Each row was made from one path, in order. Every step used is in the known rows, and no mark comes twice. Write each row's path.
Known rows:
y -> s -> m -> r: [-20.3   9.9 -18.3  22.0 -16.5  12.1   2.4  37.8 -11.8  12.5  25.5  29.3
 -15.3  14.9 -18.8 -22.2  -0.3  42.9  41.3 -30.0 -20.4  -3.2 -12.4]
d -> m: [ -3.3  -8.2  -7.0  -0.7 -14.5   5.6 -13.1  -0.4  12.3   5.5  11.6  11.8
  -4.8   4.3  -9.0 -18.5  -1.8  21.4   1.5  -7.3 -20.8 -12.6 -13.0]
k -> d -> m -> r: [  7.3 -18.5  -1.2   9.5  -2.8   2.8  -3.4  27.2   3.1  19.4  14.2  23.5
  -1.9   7.7  -7.4 -27.0  30.0  31.8  23.9 -19.3 -14.8 -24.9   0.0]
m -> r -> y: [  5.2   4.6  18.6  18.0  -1.2  14.2 -10.0  19.5  -1.5  12.0  19.1  15.0
  -0.3  -5.4  -5.9  16.3   1.3  16.0  27.2 -21.0  -0.7   4.5   1.3]
k -> s -> m -> r: [-18.2  20.7   0.6  22.7   5.1   8.6   1.0  33.8 -16.2  21.5  11.9  23.6
  -4.2  10.1  -9.2 -22.2  21.4  35.6  34.3 -29.0 -12.2 -11.7  -3.0]
r -> s -> m: [-24.0  -3.6  -9.0  17.9  -8.8   4.5  -6.4   0.6  15.3  14.0  -0.7  18.8
  -5.8   6.8  -8.6   9.7  13.4  31.0  18.7 -23.6 -18.5  11.1 -18.6]
y -> k -> d: [ 22.3  -1.3  14.1   7.6 -15.1  -6.1   9.9   7.3  -7.9   3.5  -7.9   4.7
  12.0   0.1  -7.8 -18.2  10.8  51.5 -13.5 -14.2  -8.3   4.6   9.7]
k -> s: [  4.6  16.4  11.7   8.4   6.4  -8.6  -3.0   4.7 -14.3   6.2   0.5   4.5
  12.7  -2.8  -1.9 -16.2 -12.5  26.2   0.4 -13.8  -2.9   1.9  -5.0]
y -> k -> r: [  1.5  20.9  -1.0  18.9 -21.9   8.1  -2.1  19.1  -3.3   7.0  -8.3  -4.3
   4.1   8.9  -3.6  -2.5  -3.6  35.9  -7.5 -10.8 -17.8   8.4   2.2]
d -> m -> r -> s: [-17.9 -18.4 -18.4  21.2   7.6  11.4  -7.6  12.7  20.5  29.7  18.1  22.7
   4.9  12.7  -8.4   5.2  11.6  34.2  38.8 -19.6 -11.8  -1.4 -11.7]
r -> d -> s: [-15.4   2.4   1.5  16.8  -4.3   9.9  -8.1 -15.2   5.0  13.9  14.8   3.4
  -0.1   2.8  11.7   4.0   7.5  -1.1  39.2 -22.5  10.6  17.5   1.3]
y -> k -> d -> m -> r: [ 11.0 -10.2   0.8  13.8  -9.0  10.5  10.9  32.7   0.3  22.2  12.4  22.3
   5.9  13.6 -13.4 -27.4  35.9  65.9  14.4 -13.4 -16.3 -13.6   9.6]
r -> y: [  9.8   6.0  25.4   9.0  -9.4   6.1 -12.4   1.1   3.6  -1.6   6.2  11.1
   0.4 -11.3  -2.0  12.3  -8.9  13.4   4.0  -9.9  -6.7  12.5  -5.4]
k -> d: [ 16.9  -8.8  10.9   0.5  -6.9 -14.0  -5.6   2.7  -5.0   1.9  -5.0   4.7
   2.4  -6.9  -1.6 -16.3   4.8  18.8  -4.3 -20.6  -6.9  -4.7   0.1]
s -> m -> r -> y -> d: [ -3.7   0.9  15.2  19.4 -18.0   9.1   1.3  45.3   8.9  13.9  29.8  31.1
 -24.9  -6.9 -13.3 -12.2  18.1  43.1  34.4 -21.4 -23.8   7.4  -1.9]
d -> s -> m -> r -> y -> k: [-16.5  17.1  28.6  41.3 -16.9  40.3   3.8  37.7   1.9  22.3  26.6  34.9
 -11.9  17.4 -14.6  16.2  49.9  68.4  55.0 -18.7 -12.6  14.6  12.1]
s -> m -> r -> d: [-28.6   5.0 -19.8  17.5  -6.6  16.6  -0.4  11.5   2.7  25.7  18.6  19.4
 -13.1   7.1   2.7  -8.7  21.3  -0.4  43.9 -40.0  -4.0  -2.1  -5.9]
y -> m -> r -> d: [-10.2 -17.9 -18.0  17.1  -7.4  15.5   6.3  15.3  -3.5  31.1  25.7  -2.4
   9.2   5.2  19.2 -21.0  -9.5  10.3  21.8 -14.2   5.1  12.6  -4.5]
m -> r: [ -2.0  -0.1  -8.3  11.1  -5.7   7.5  -9.4  14.6  -4.9  11.6  16.3   0.6
  -1.0   3.2 -10.8  -4.8 -12.4  10.9  23.4 -30.0   1.5  -9.2   2.7]
r -> d: [ -7.5   1.3  -8.4   5.8  -5.4  -0.6  -4.1 -18.7   3.6  10.0   5.2  -2.3
   3.8  -5.7  10.8  -4.7 -12.6 -13.0  12.8 -22.3   7.3  12.9  -7.6]
y -> s -> m -> r -> d: [-30.2  10.4 -25.1  23.5  -8.0  11.6   9.7  26.3  -7.4  22.1  26.7  31.4
  -9.7  10.6  -3.1 -19.4   7.1  20.1  55.3 -33.6  -9.3   9.9 -15.2]
m -> r -> y -> s: [  4.0  10.7  10.8  24.3  -2.9  10.6  -0.8  33.5 -10.9   7.7  27.5  27.2
   1.1  -1.4 -10.9   4.0 -16.4  36.8  38.1 -17.0  -5.6  16.3  -6.1]
m -> r -> d: [-11.7   0.2 -16.0  15.0   1.7   6.8  -1.6   0.6  -0.7  23.3  17.6   3.0
   2.9  -0.2   7.0  -2.6  -5.3 -11.2  36.2 -33.1  12.2   4.4   1.3]

Write each row's path:
[-14.0  -2.7  11.9  26.7  -8.4  15.3  -4.6  35.0  -3.9  20.9  16.6  29.8
 -17.4  15.2  -7.1 -13.5  58.2  39.8  55.4 -37.2 -12.8 -14.7   9.9] | k -> d -> s -> m -> r
[ 10.5  11.3  22.0  24.3  -9.0  19.8   4.2  24.1  -4.6  14.6  18.1  15.0
   8.8   1.4 -11.4  13.6   4.8  48.1  20.3 -14.7  -1.3  15.0  10.8] | m -> r -> y -> k
[-21.5   1.3  -5.6  26.4   3.9  18.9  -7.4   3.6   0.0  26.0  25.8   8.7
  -0.5   9.5   9.1   7.0  16.0  -2.0  63.2 -35.4  16.8   8.6   9.8] | m -> r -> d -> s
[  4.1  -4.1  28.7  26.9  -7.8  11.5  -3.9  38.0   6.1  14.8  38.1  19.8
 -12.7  -1.2  -6.7   4.9   9.6  42.3  53.7 -17.1  -2.7  18.9  13.4] | m -> r -> y -> d -> s
[ -9.3  13.3  15.8  19.6 -20.7  10.7   1.0  25.9  -3.0   0.0  17.0  38.4
 -16.3  -0.5 -12.0  -2.9   2.0  46.1  22.3 -10.6 -29.8  17.9 -21.5] | r -> y -> s -> m
[  7.5  -6.3  21.3  13.1  -6.4  -2.7  -8.9   5.3  -2.6   4.7   3.2   9.7
  -0.9   2.7   0.3  -9.2  24.0  27.9  24.7 -22.8  -1.8  -1.6  10.3] | k -> d -> s
[ 10.2 -13.9  23.4  12.7 -18.1  14.3  -3.9  16.5   1.4   6.9  14.1   6.1
   5.1  -6.4   9.5  -5.0 -13.0  33.8 -10.1   9.8 -15.0  21.0 -10.8] | r -> y -> m
[-18.4   5.4 -11.5  15.1 -15.7  15.1  -8.2  24.4  -1.5  14.4  17.7  16.1
 -17.2   8.2 -15.1 -11.3  15.1  19.9  29.6 -34.4 -13.9 -14.8  -4.4] | s -> m -> r
[  1.1 -19.4  -3.3  25.5   6.7   7.1  15.0  25.4  12.7  34.4   7.9  31.1
  16.5  16.9 -10.5  -6.1  40.5  76.6  26.6 -14.4 -15.2   4.7   3.8] | y -> k -> d -> m -> r -> s
[-10.8 -27.5 -18.2  16.2  -0.1  -1.8   2.4  27.4  24.9  27.9  28.5  22.6
  -4.2   7.0 -11.5 -15.8   0.0  54.2  36.2 -14.3 -17.7   8.8  -8.4] | y -> d -> m -> r -> s
[ -8.9 -10.1 -14.9   9.2  -7.3  13.0 -11.0  20.4   6.8  17.1  23.3  15.2
  -4.8  11.4 -12.0 -17.3   3.2  21.2  25.9 -17.5 -13.3 -20.4  -5.1] | d -> m -> r
[ -0.8 -16.8 -11.7  14.7 -14.5  14.4  -1.4  29.0  -8.2  20.3  21.8  -5.0
   4.8   8.2   0.6 -24.0 -17.9  32.2   8.3 -10.8  -7.4  -1.3  -1.0] | y -> m -> r
[-30.9  11.9 -10.8  29.0  -9.2   8.4 -12.6  20.9  15.4  21.2 -12.1  18.9
 -10.3  12.0   1.2  14.3  21.0  24.4  21.1 -24.7 -31.6  11.6 -17.8] | k -> r -> s -> m
[-34.5   7.5   0.4  21.3 -12.9  19.2  -6.6  -4.5   9.7  19.3  15.6  21.0
 -17.1  10.2   8.1  -1.1  33.3   6.4  47.6 -27.4  -6.2  10.0  -5.4] | r -> d -> s -> m
[-11.2  -9.4 -15.0  23.1  10.0   2.9  -6.8   8.3   7.4  23.1  10.3   6.4
   8.0   6.6  -6.6  16.7  -4.7  22.7  34.1 -32.7   3.2   8.9  -3.4] | m -> r -> s
[ 21.9  -6.3  36.3  13.7 -11.5   8.8   9.5  17.3   9.4  10.0   2.5  33.4
   6.8  -0.9  -5.2  -8.5  38.7  66.7  -3.7   7.4 -25.1   8.3   0.7] | r -> y -> k -> d -> m
[  5.0  19.8  23.2  20.7 -11.4   8.6 -17.2  21.3   3.9   5.2  -3.4  10.4
  -2.6  -7.7   7.5  17.3   2.6   6.5   5.7  -8.4 -18.5  12.1  -8.0] | k -> r -> y
[-10.4 -27.2 -15.9  25.3  -0.6  13.4   1.8  23.6   5.2  32.3  17.8   1.3
  13.4  12.3   5.1  -1.0 -10.9  44.6  20.9 -13.9  -4.0  18.6  -7.6] | y -> m -> r -> s
[-15.9  11.2 -10.9  13.9 -23.3   3.4  -0.2  19.5  -5.9  -0.4  13.3  26.1
 -15.9   8.9 -16.8 -23.3  -9.4  40.7  17.6 -18.8 -26.1   4.9 -20.5] | y -> s -> m
[ 11.4 -14.2  19.8   2.8 -18.8   0.8  -2.4  19.3  21.6   4.2  25.2  27.3
 -13.5 -11.4  -6.8 -19.1  -0.9  42.8   6.5   8.2 -28.4  11.5 -12.4] | r -> y -> d -> m
[  5.4   1.5  18.1  16.1 -20.0   3.8  -8.0  39.5  22.9  10.6  14.1  25.5
 -17.7  -7.3   1.4 -14.0   7.4  37.2   9.3   8.9 -40.0  10.7 -13.6] | k -> r -> y -> d -> m
[-28.5   6.3  -0.5  26.1 -13.1  26.9 -12.3  27.3   0.3  19.5  25.3  22.1
 -21.0  20.4 -13.0  -0.5  33.4  32.2  59.1 -36.2  -9.9 -12.4   4.9] | d -> s -> m -> r
[ 11.2  27.0  34.1  30.9  10.4  13.2  16.1  33.0 -18.1  21.5  13.2  22.0
  20.5   1.5  -6.0   2.0  12.7  62.7  21.8  -8.7   1.5  19.1  11.2] | m -> r -> y -> k -> s
[-13.0  21.0   9.0  12.4  -2.8  -0.4  -1.1  14.9 -10.7  10.3  -0.2  20.2
  -3.0   2.7  -6.0 -24.8  11.3  34.1  10.4 -16.1 -18.2  -4.2 -12.9] | k -> s -> m
[-18.6   5.7 -16.7  15.1  -8.8   9.8  -9.7   6.1  17.5  22.8   3.0  14.0
  -3.7   5.4  17.7 -10.0  14.2  -7.5  17.7  -9.1 -20.4   1.8 -17.0] | k -> r -> d -> m
[-10.6  25.4  27.9  30.1   9.0  16.1   1.7  40.9 -11.8  22.8  14.2  38.0
  -4.2   2.4  -4.8  -2.8  33.1  40.2  39.9 -19.2 -14.1   2.0  -4.9] | k -> s -> m -> r -> y
[  5.7  17.6  28.4  29.0   8.9  21.3  14.2  39.7  -6.0  27.6  20.6  37.1
  17.5   8.9  -9.2  -7.8  28.6  74.7  25.5   4.3 -14.7   7.8   1.5] | d -> m -> r -> y -> k -> s
[ 28.1   4.3  40.8  14.1 -12.6  -0.7  10.8  12.9  -2.6   2.9  -4.9  19.0
  11.8  -7.9  -4.2  -1.1  22.9  55.1  -9.1  -4.7  -9.8  18.8   9.3] | r -> y -> k -> d
[-12.3   9.2  15.2  23.2 -11.4  22.3  -8.1  30.9   3.0  15.0  19.2  30.5
 -16.2   0.0 -10.3   9.0  25.5  24.4  36.3 -24.6 -16.5  -0.3  -5.6] | s -> m -> r -> y
[-13.4  -8.3 -13.5   2.7  -7.8   6.9  -5.4 -14.8  17.6  17.3  13.0  14.3
  -0.5   0.3   8.1 -14.9   5.2  -1.1  15.8  -8.9 -10.4   2.1 -16.6] | r -> d -> m
[ 13.7 -11.0  25.1  16.4   2.0   9.6  -3.3  33.1   6.8  19.4  17.1  36.1
  -0.2  -3.0  -3.0  -7.6  40.9  35.7  29.0 -11.6 -17.5 -10.1  -1.2] | k -> d -> m -> r -> y
[-15.5  17.1  30.6  33.2 -24.6  17.1  -8.8  47.1  14.6  12.3  15.7  32.6
 -32.9   3.5   1.0   0.1  36.3  43.5  40.1  -8.1 -37.2  21.1  -1.6] | k -> r -> y -> d -> s -> m
[  7.9  23.0  14.7  14.6  -1.4  -2.2  13.2   8.2 -17.6   8.0  -0.2   5.1
  21.3   5.1  -7.5 -15.5  -8.1  58.2  -8.1  -6.0  -3.1  13.0   3.3] | y -> k -> s
[ 12.9  -5.0  18.2  13.7  -7.8   0.2   0.6  34.1   3.6   9.4  29.1  15.6
 -10.2 -10.7  -8.4  -5.1  -9.7  33.6  25.0 -15.1  -5.5  14.2   4.1] | m -> r -> y -> d
